What can hang from each mark
J: D S
S: H J
C: K
X: K Z
K: C X
D: J
Z: S V X
V: P Z

In the rows, 128 means zero.
Known rows, with every way that one mark hangs from another
K[X[Z]]: [124 135 134 126  82 132 148  92 111 183 141 114 136 110 102 131 146 130
 129 136 122 147 109]
Z[S[J[D]] V[P]]: [102 139 134 143  98 132 116 158 161  50 190 157 122  94 202 122 203 153
 121 129 202 132 155]
V[P Z[S[H]]]: [152 142 131 163  91 144 124 147 163  58 118 116 175 134 134 146 194 144
 149 152 176 138 176]
V[P Z]: [127 141 131 122 115 132 116 131 132  78 179 121 141 117 137 147 176  79
 148 137 162 141 144]
Z[V[P]]: [135 139 155 117 118 127  91 136 131  93 209 123 123 113 153 129 184 154
 134 128 171 148 117]
S[H J[D]]: [ 81 115 108 117 115 107 157 144 123  57  86 178  96 128 139 114 147 162
 116 135 168 135 195]
Z[S X]: [160 146 128 176 147 152 120 152 135 127 100 116 153 164 154 127 145 150
 172 151 123  97 126]
J[S[H]]: [155 116 131 145  96 103 159 149 150  92  94 140 134 181 120 126 153 164
 134 124 130 126 146]
J[D S[H]]: [106 107 118 163  96 100 176 157 148  75  92 150 130 168 137 115 149 167
 143 128 151 112 137]
V[P Z[S]]: [144 149 129 163  98 151 117 142 166  82 161 112 174 118 155 150 185  95
 146 143 166 131 146]
V[P Z[S X[K]]]: [150 160 131 181 117 160  99 155 149  53 150  92 192 135 123 155 220 101
 182 128 157 118 154]
S[H]: [137 122 126 129 121 121 134 133 126 103  85 132 130 145 108 124 135 174
 131 138 140 137 161]
K[C X[Z[S]]]: [133 149 167 158  66 158 169  96 136 203 134  98 135 112 142 134 151 114
 112 127 130 128  49]
J[D S]: [ 97 114 116 160 105 105 170 150 152 100 136 145 130 150 154 117 138 121
 140 117 142 105 108]
D[J[S]]: [135 115 131 191  97 110 155 147 158 145 138 136 118 153 118 121 153 106
 135 121 101 132 126]
Z[X]: [139 139 130 137 162 131 117 137  99 122 119 126 119 164 132 123 140 133
 170 147 116 105 125]
Z[S[H J] X]: [163 143 119 147 132 132 128 160 127  72  62 159 125 180 146 124 165 179
 147 156 138 115 200]
C[K[X]]: [102 141 120 136  98 119 129  79  96 152  95 125 141 138 139 138 185 102
  95 131 126 115 106]
K[X[Z[S[H J]]]]: [151 140 123 137  54 131 161 114 138 134  82 146 141 125 115 131 172 176
 109 146 146 157 183]
K[X[Z[S V]]]: [156 143 153 162  61 158 117 102 145 185 160 102 166  98 135 127 172 156
 134 137 135 149  92]
S[H J]: [132 124 118 100 116 109 138 139 122  76  88 170  99 142 124 127 148 160
 108 134 142 147 203]
X[K[C] Z]: [121 139 162 130  93 136 130 124 142 164 143  87 135  84  72 137 148 116
 104  87 120 142  92]
D[J]: [117 119 130 171 123 127 129 130 135 157 129 128 112 114 105 119 142 116
 132 133 112 140 144]
Z[S]: [150 136 129 166 114 146 129 143 162 131 109 117 160 130 147 131 135 145
 127 134 133 119 128]
C[K]: [117 136 113 138 123 111 103 119 126 142  82 119 148 129 124 132 167 116
  98 127 124 109 137]
V[Z]: [125 129 125 132 116 140 120 120 129 110 135 124 144 120 127 143 144  65
 146 132 122 133 135]

Rows
[154 161 123 143 127 142 108 155 134  47 153 148 134 149 174 149 209  83
 165 155 161 121 188] => V[P Z[S[J] X]]
[146 140 116 144  95 147 127 136 161  84 121 157 146 120 164 146 163  64
 124 135 134 135 181] => V[Z[S[J]]]
[142 151 140 169  54 142  91  90 143 196 116  96 187  98 131 133 216 141
 103 137 129 129  97] => C[K[X[Z[S V]]]]
[111 142 169 120  80 140 168  83 101 200 152 109 101 111 121 133 144 100
 110 124 124 139  49] => K[C X[Z]]
[166 140 123 180 126 156 116 149 131  84  65 122 168 173 131 137 168 132
 187 168 130 109 163] => V[Z[S[H] X]]
[141 144 164 157  58 151 174 103 134 181  93 106 134 128 123 132 158 163
 111 140 141 138  83] => K[C X[Z[S[H]]]]
[165 139 155 153  95 142  99 155 162  73 148 116 156 131 151 126 201 216
 135 143 187 144 149] => Z[S[H] V[P]]
[130 146 160 112  72 134 112 102 112 151 220 107 132  93 121 131 201 155
 135 136 166 162  96] => K[X[Z[V[P]]]]
[143 109 130 189  89 102 162 150 154 123  95 142 120 168  96 118 164 153
 136 131 111 140 157] => D[J[S[H]]]
[155 147 155 153 104 146  91 146 165  99 189 111 154 112 171 132 192 167
 135 132 178 138 118] => Z[S V[P]]
[120 154 194 104  71 139 129  92 106 166 232 104  96  96 145 135 200 126
 115 122 165 158  41] => K[C X[Z[V[P]]]]
[147 148 161 178 124 155 133 148 136  93  68  98 142 165 118 136 177 165
 141 116 138 108 110] => Z[S[H] X[K[C]]]
[133 135 155 123  74 140 115  88 109 184 178 112 132  99 117 126 166 139
 135 133 130 158  90] => K[X[Z[V]]]
[119 140 186 113  72 147 132  78 104 196 189 108  99  99 141 128 168 112
 114 118 128 148  31] => K[C X[Z[V]]]
[148 145 183 162  71 163  99 131 179 165 163  77 164  72 108 137 180 141
 109  88 134 146  68] => X[K[C] Z[S V]]
[130 154 157 129  61 146 172 100 134 175 138 139 104 109 159 136 163 100
  88 123 135 139  93] => K[C X[Z[S[J]]]]
[112 144 117 136  77 115 123  83 107 196  97 105 157 107  97 136 186 118
  94 135 120 129 118] => C[K[X[Z]]]
[165 139 151 181 117 156  85 154 144  75  95 105 178 151 110 129 197 207
 170 123 138 128 150] => Z[S[H] V X[K]]
[168 149 153 154  84 145  86 151 176 141 191  91 169  84 129 128 194 185
 134 137 169 151 130] => X[Z[S V[P]]]
[137 154 159 182 122 175 120 134 140 100 118  94 160 141 138 152 182  56
 162 110 119 102  85] => V[Z[S X[K[C]]]]
[124 157 189 124 138 144  90 136 108  82 207  99 104 132 140 138 219 126
 147  99 163 127  67] => Z[V[P] X[K[C]]]
[122 143 139 132  70 123  90  78 107 193 133 103 155  97 112 131 207 127
 100 131 126 140  98] => C[K[X[Z[V]]]]
[139 142 156 124  83 131  77 140 154 115 209  86 165  67  70 136 211 168
 128 100 163 168 139] => X[K Z[V[P]]]
[156 159 130 171 132 156 106 152 137  76 149 109 164 153 158 144 199  99
 190 159 156 110 140] => V[P Z[S X]]
[133 152 117 172  61 134 123  95 142 198  80  96 189 109 115 138 190 131
  99 140 123 119 117] => C[K[X[Z[S]]]]
[136 157 153 148 127 150 135 147 134  88 114 133 111 144 151 141 179 104
 116 101 130 111 120] => Z[S[J] X[K[C]]]
[142 146 160 169  78 156 131 135 177 167 124  78 169  84  92 140 155 128
 102  92 130 133  94] => X[K[C] Z[S]]
[105 123 108 156  99 124 158 158 157  62  70 170 128 127 158 118 154 177
 116 140 175 124 199] => Z[S[H J[D]]]
[114 138 128 159 134 143 105 157 133  77 137 160 114 134 198 112 178 147
 161 146 154 107 144] => Z[S[J[D]] V X]
[122 154 146 123  67 116  85  90 112 162 176 100 153  94 120 135 241 142
 102 136 161 146 107] => C[K[X[Z[V[P]]]]]
